Every row comes from one small tree of marks. The marks that hang from a mark follow it in brackets, in alphabetical order. Every link used is in the known rows. Which tree was each row made from?
Known rows
peraz(mezo nimov): [-22.8  43.1 -16.0 -16.6  43.8  -6.1   6.0  32.0  -1.5   8.1 -16.5 -12.9
  11.4  27.8  -9.2 -83.1 -12.9  -1.2 -10.9   9.7  57.7 -36.6   1.3]
nimov(dedevi peraz(mezo(vodet(zifu)))): [  3.8  -2.9  14.6  -1.0  20.6  41.4   0.1   4.4  40.1 -21.5  -8.6  21.0
  -3.2 -26.6  13.1  -4.9  -9.4  -2.3 -12.2  36.4   2.1 -32.2  -2.8]
kazu(vodet(nimov)): [ -7.6  -9.1 -29.9 -22.9  14.3 -43.9  -1.5  24.7 -32.1   8.8   0.0 -16.0
  22.9  24.9  -2.6  -2.3   0.2  -0.5  -1.0   1.3 -13.1  20.1  -9.7]
peraz(mezo nimov(dedevi vodet(kazu zifu))): [-24.2  37.5  18.4   6.3 -20.0  56.3  13.0  -9.5  57.7  11.2 -18.2 -11.5
 -32.9   8.0  17.9 -50.4 -48.7 -10.8  13.3  20.1  42.4 -46.7  31.3]
mezo(nazuku vodet(nimov)): [  1.7  -0.8  15.7   1.2   5.9 -26.5 -36.0  10.2 -46.3  24.0  10.6  48.4
  32.7  23.5  10.8  48.1 -10.8   0.2 -29.9 -41.2  -8.2  60.2 -11.8]
peraz(mezo(vodet(kazu))): [-13.2  13.6  -5.5  12.2  14.0 -43.7  10.4   9.9  16.5  30.5  -5.3  12.3
  14.2  16.7  -5.8 -53.9 -13.4   4.1   4.4 -29.1  29.0   2.2  24.9]
mezo(nazuku vodet(nimov zifu)): [  2.0   3.6  26.2  -8.9  -3.5 -17.2 -40.6  21.1 -33.0  33.6   6.1  47.7
  19.1  19.2   3.1  71.4 -22.5 -23.2 -18.8 -31.4   4.0  72.7   1.1]
vodet(kazu nimov(dedevi peraz(mezo)) zifu): [ -4.4   4.6  35.1 -24.1 -48.6  31.9  21.8 -34.4  43.8   8.9   6.5  -6.6
 -28.3  -3.0 -35.8  50.6 -26.8 -55.7  32.4  35.7  24.4   3.0  33.2]
dedevi(nimov(vodet)): [-21.1  -6.5 -20.0 -22.7  -0.4  -6.7   2.5 -47.1 -15.6 -38.6   9.4 -15.0
 -34.2   4.7  21.9   8.4  25.1   9.0  -5.5  -4.3 -30.3  -9.8 -38.6]
nazuku(mezo(vodet)): [-25.6 -15.0  -7.7   2.7  46.3 -45.5   9.4  18.8 -12.1  18.9 -18.8  32.6
  13.4  16.8 -18.3 -30.6  -2.5  17.0 -26.7 -60.4   7.2  10.4   7.7]
zifu(vodet(nimov(peraz))): [ -1.5 -22.6 -27.1 -11.6  15.8  -6.1 -23.9 -17.2 -37.4 -21.8   9.0   2.4
  20.5 -27.4 -18.1  56.0   9.1 -51.9 -18.2  18.8 -29.3   7.9 -12.5]
dedevi(kazu nimov(peraz(mezo(vodet)))): [ 12.1   3.1  12.8  -8.0 -18.7   2.2   4.3 -25.7  17.6 -44.1  28.4  20.2
 -21.3   6.6  -1.3  -6.1  59.8  16.3  10.6  19.6  12.1  -7.7 -28.2]
nazuku(mezo(vodet(nimov))): [-30.8  -8.4  -1.1 -10.9  28.4 -42.1   5.0  12.6 -14.9  29.9  -6.8  50.1
   7.2  23.8 -22.8   5.3 -18.1 -12.5 -18.0 -65.1  11.2  36.6  17.2]
dedevi(kazu(vodet) nimov(peraz)): [ 22.9 -21.0  -2.2 -17.4 -28.4  -8.3   9.4 -19.4 -10.2 -54.8  23.3 -24.6
 -13.7  14.2  -5.2   6.2  81.6  37.8  11.8  37.8 -23.8 -12.4 -45.6]
kazu(dedevi(nimov)): [ 16.7  -1.0 -43.7 -17.7  34.1 -13.5 -18.7  -6.8 -27.6 -15.1  13.7 -49.0
   1.7  -6.3  22.4  -9.3  21.1  16.2  -4.1  16.5 -18.3   2.6 -44.3]
peraz(nimov): [-18.4  24.1 -20.2 -24.3  39.2  -7.0   0.5  19.6 -34.3 -10.9  -9.6 -30.0
  21.5  24.0 -21.3 -47.1   6.1  -1.5 -12.4  10.5  14.8 -15.6 -22.3]
kazu(dedevi vodet(nimov(peraz) zifu)): [ 32.8  -4.8 -24.2  -3.4   4.2   5.7  -6.4  65.1 -19.7   7.9  -1.4 -14.9
  19.2 -21.3  13.2  20.4  -1.3   5.6  14.0  27.7 -24.1   4.9   6.8]
mezo(nazuku vodet): [  7.0 -10.2  10.4  14.1  25.2 -32.5 -30.9  14.0 -43.1  11.7  -1.9  28.3
  37.1  14.7  16.0   8.9   4.0  30.0 -38.3 -35.0 -11.5  32.5 -26.2]
peraz(mezo(nazuku)): [ -2.4   1.4   7.1   1.8  27.6 -30.0  -5.5   5.7  -6.6  12.5 -15.2   0.3
  13.2  21.1   4.0 -32.6  -6.1  20.2 -20.2 -10.7  38.7 -13.6 -11.9]
zifu(vodet): [ -4.4 -26.4 -47.7  -4.6  50.3 -31.5 -33.0 -14.2 -28.3 -12.9  -3.3 -31.2
  32.4 -15.5  -5.9   1.7   6.2 -25.9 -26.7  14.4 -22.6   0.5 -24.7]
kazu(dedevi(nimov(peraz)) vodet(zifu)): [ 36.2  -3.5 -31.3  -9.1   8.6   3.4 -13.5  40.8 -18.5 -13.0  -3.4 -33.2
  -8.8 -21.7  35.3  11.6  28.3  33.0   1.5  36.5 -23.3  -9.5 -19.1]
nimov(dedevi vodet(kazu zifu)): [-13.7 -18.8  13.3   0.9 -32.8  34.6  17.3 -52.6  36.8 -12.4  -4.9 -34.5
 -27.0 -10.5   3.8  13.3 -20.9  -9.8  18.2  19.5 -30.4 -14.6   1.7]
dedevi(kazu(vodet(nimov(peraz) zifu))): [ 19.9 -16.3   9.0 -17.5 -34.6  -3.5  12.9  15.5   0.0 -20.3  18.2 -11.7
   6.6   9.6 -33.7  24.2  40.3  -8.4  32.4  36.1 -11.2  12.7 -11.9]
mezo(nazuku vodet(kazu nimov(dedevi peraz))): [ 14.4 -14.2  52.2  18.2 -42.7  17.2 -17.7 -30.9 -17.9  11.0  15.2  41.8
  14.2   3.7   3.9  77.3 -11.0   2.9 -14.8 -14.4 -21.4  41.4   3.3]

Which tree is each row?
[ -5.8  50.4  -2.8  24.1  -7.7  31.6  15.2  38.5  32.9  29.3 -18.5 -10.1
 -16.6  -0.7  20.5 -72.9 -40.1   0.6  22.0  -1.8  47.1 -41.4  45.7] : peraz(mezo nimov(vodet(kazu(dedevi) zifu)))
[ 23.4  -3.3 -32.0  22.6   3.2  -5.3 -20.6 -20.7   0.8   0.4   5.2 -24.5
  -4.4 -35.1  15.9   4.4   8.8 -12.0  -2.8  18.0   2.8 -17.0   8.5] : zifu(vodet(kazu(dedevi(nimov(peraz(mezo))))))
[-24.7 -10.9  -0.1  -7.7  38.6 -38.1   4.6  27.5   3.1  27.3 -23.4  34.7
   3.6  12.5 -24.9  -9.0 -11.7  -2.9 -18.3 -51.7  17.5  21.9  18.0] : nazuku(mezo(vodet(zifu)))
[  6.8   1.2  24.9  -9.8 -53.2  37.2  24.0 -39.8  44.8 -57.1  18.4   7.2
 -60.9 -10.3   2.5  12.6  50.9   2.2  30.6  31.4   6.6 -34.6 -18.0] : dedevi(kazu nimov(peraz(mezo) vodet(zifu)))
[-19.2  20.2  14.0   0.5 -22.8  55.1   8.2 -23.3  26.5  -7.6 -11.5 -28.6
 -20.3   3.2   6.1 -15.4 -30.0  -9.1   8.9  24.3  -1.4 -24.7   9.2] : peraz(nimov(dedevi vodet(kazu zifu)))
[  8.8  -3.0  31.7  15.4 -21.2 -32.6 -20.1   8.6 -17.4  39.6  -3.5  23.1
  17.6  17.6  -8.7  38.1  -8.5   5.9 -10.0 -36.3   6.6  53.4  12.0] : mezo(nazuku vodet(kazu zifu))
[-28.2  -5.5   6.0 -19.2  19.1 -32.7   1.0  24.3  -2.7  38.6 -12.1  50.9
  -1.9  20.1 -29.0  26.6 -26.1 -32.4  -7.9 -57.6  22.0  47.6  29.4] : nazuku(mezo(vodet(nimov zifu)))
[  4.5  42.3  17.0  50.3 -10.8  25.8   3.0  25.5   5.5  33.3 -18.8   9.2
  -3.3  11.7  40.8 -66.7 -33.7  41.3  -5.6 -25.1  47.1 -36.6  30.1] : peraz(mezo(nazuku) nimov(vodet(kazu(dedevi))))
[-30.3  -7.1  10.0   0.3  -3.7 -53.4  19.3  -3.7  -6.2  47.5  -5.9  42.0
   1.9  31.2 -40.8  11.4 -20.6 -15.2  -1.3 -76.2  16.0  46.7  42.4] : nazuku(mezo(vodet(kazu nimov)))
[ -0.4 -15.0   3.9 -10.9  26.0  34.1  17.3 -22.6  26.7 -40.9  -8.6 -16.8
  -2.0 -19.2   0.0 -24.9   5.2   9.4 -11.1  49.7   1.6 -60.4 -21.5] : nimov(dedevi peraz(mezo))
[ -5.2  15.3   3.0 -25.0   1.0  -1.7  -1.6   1.5   8.5 -19.1   1.4  25.8
 -30.5  -4.8   7.1  21.5  22.4 -10.3  -6.0  10.1  17.8  -5.0  -8.0] : dedevi(nimov(peraz(mezo(vodet(zifu)))))
[ 15.3 -23.3  -4.7   1.0  -2.1  38.6 -27.7 -42.7  25.6 -31.2  22.1   1.1
   7.0 -25.3  -1.2  33.6   3.0 -46.1  -3.8  53.6  -4.9 -10.3 -14.6] : zifu(vodet(nimov(dedevi(kazu) peraz(mezo))))
[ -1.0  33.5   7.5   9.3  22.5  42.0 -18.9  14.0  40.3  -6.0   7.8  14.0
  15.5  25.0  21.4 -78.5 -15.5  10.2  -5.8  26.6  42.6 -22.4  -8.6] : peraz(mezo(vodet) nimov(dedevi(kazu)))
[ -7.6  -2.7  -1.4 -12.9   7.3  -9.7  -0.8  12.0 -34.0 -14.3  12.9  39.5
  21.3  -5.9 -15.2  36.2   8.9 -16.0  -9.0 -10.2 -28.8  24.9  -7.6] : mezo(vodet(nimov(peraz)))
[-15.0  -1.7  17.3  23.9 -32.0   8.2  58.5 -22.4  25.5 -22.9 -12.0   7.6
 -24.6 -21.5  -9.5 -31.3  11.8  21.1  19.4  -6.5  -4.6 -62.0  25.8] : nimov(peraz(mezo) vodet(kazu))
[ 23.6 -11.5  45.0  -1.4 -28.5  26.8 -48.8 -14.6   6.5  11.5  25.4  34.9
  15.6  19.2  13.1  74.7 -15.0 -18.2  -6.3   3.4  -4.0  68.6 -18.7] : mezo(nazuku vodet(nimov(dedevi(kazu)) zifu))
[ 30.0 -39.3   7.0   1.9  -6.7  33.6  12.9 -20.6  13.8 -59.3  11.4 -34.9
  13.3  -9.7  -3.3 -14.4  49.6  40.2   4.9  67.0 -40.2 -39.3 -45.4] : nimov(dedevi(kazu(vodet)) peraz)
[  6.1  -4.1 -10.5  20.1 -20.5   9.1  20.5  -0.1  12.1   7.2  -4.5 -34.9
  -8.8 -24.2   6.4 -11.4  -9.6   7.1  30.0  -5.9 -26.0  -9.5  16.1] : nimov(vodet(kazu(dedevi) zifu))
[  3.3  58.8  -5.4  20.1  15.6   6.8 -10.4  67.3  21.3  53.1 -10.4  11.1
  14.8  10.0  13.7 -66.5 -44.1  -3.6  10.9 -10.2  61.5  -1.1  46.7] : peraz(mezo(vodet(kazu(dedevi) zifu)) nimov)
[ 11.5  -4.2 -39.6   0.9  16.3  11.6  -9.4 -14.6 -16.1 -26.5  11.9 -30.5
 -16.4 -18.9  45.9 -12.8  13.6  29.2  -2.3   4.5 -36.3 -15.4 -34.5] : kazu(dedevi(nimov(vodet)))
[ 15.8 -12.2   6.0  25.5 -36.5  33.1  36.6  -1.1   8.7 -20.9  -5.4 -16.6
 -15.9 -46.4  -3.9  11.0  12.3  15.0  28.7   8.7 -38.1 -34.2  18.0] : nimov(peraz vodet(kazu(dedevi) zifu))
[-25.4  28.2   9.1  -2.3 -21.6  17.4  21.9   3.6   1.5   2.5 -13.0 -18.4
 -15.3  12.2 -16.0 -23.8 -12.7 -11.6  16.5  -5.1   7.8 -14.3  19.0] : peraz(nimov(vodet(kazu zifu)))
[  1.9 -28.5  -4.4  -1.0 -18.1  17.1 -19.1 -59.8  -6.4 -13.1  14.4 -18.7
   8.0 -25.9 -18.0  69.3 -10.6 -52.3  -4.2  33.5 -32.2  10.7   1.8] : zifu(vodet(kazu nimov(dedevi peraz)))
[-18.5 -17.0  25.4 -15.9   7.8  16.0   4.8   3.6  16.7   9.8 -10.6  53.2
 -11.3  -3.1 -21.4  48.0 -23.6 -25.7 -16.1 -24.6   3.1  22.6  20.0] : nazuku(mezo(vodet(nimov(dedevi peraz) zifu)))
[ 21.1  -5.9 -13.1  -2.1 -17.2  -8.7  14.1 -26.6 -20.1 -15.1  17.0 -45.4
 -12.1 -13.1  -9.5   9.0  32.9  16.5  17.4  13.2 -21.7  -4.8 -13.0] : vodet(kazu(dedevi(nimov(peraz))))
[-25.0 -11.4  13.9   3.2   5.2 -46.7  19.2  11.6  11.5  44.1 -20.8  26.3
  -2.3  18.1 -40.6  -4.2 -14.4  -6.1  -0.4 -62.0  23.8  31.2  42.0] : nazuku(mezo(vodet(kazu zifu)))
[ 13.5   0.5 -24.5  -5.0  -7.0 -25.5   1.1 -24.8 -19.1   5.8  16.1 -59.1
  -3.6   5.0  -1.3  -5.1  18.3  10.5  16.9   3.6 -10.5  13.1 -12.8] : vodet(kazu(dedevi(nimov)))
[ 12.2   0.9 -31.9  -7.7   6.8  18.8 -13.4  -7.0  -6.3 -16.8   8.9 -31.1
 -25.4 -22.6  43.1   7.0   7.7  11.7   5.7  10.8 -27.9  -5.0 -24.9] : kazu(dedevi(nimov(vodet(zifu))))
[ 14.1 -14.0  -0.8  34.7 -27.1  23.5  42.2 -12.0  -5.3 -30.8  -3.1 -19.4
  -5.9 -42.9   1.5 -13.2  21.8  35.9  18.9   1.5 -51.0 -46.7   6.4] : nimov(peraz vodet(kazu(dedevi)))
[ -3.6  16.7  29.5  17.9 -18.6 -37.2 -13.8   5.1  -3.2  55.8   4.5  49.8
  12.8  31.9   3.3   8.9 -31.6  -5.0  -7.6 -50.4  40.5  43.3  31.2] : peraz(mezo(nazuku vodet(kazu nimov)))
[ 30.7  -8.3 -43.5   4.7  38.9 -19.5 -14.4  67.9 -14.9  17.6 -14.8 -47.8
  30.4 -12.5  26.0 -35.7  -3.5  29.8   2.8  23.2 -15.3  -4.8  -8.8] : kazu(dedevi vodet(zifu))
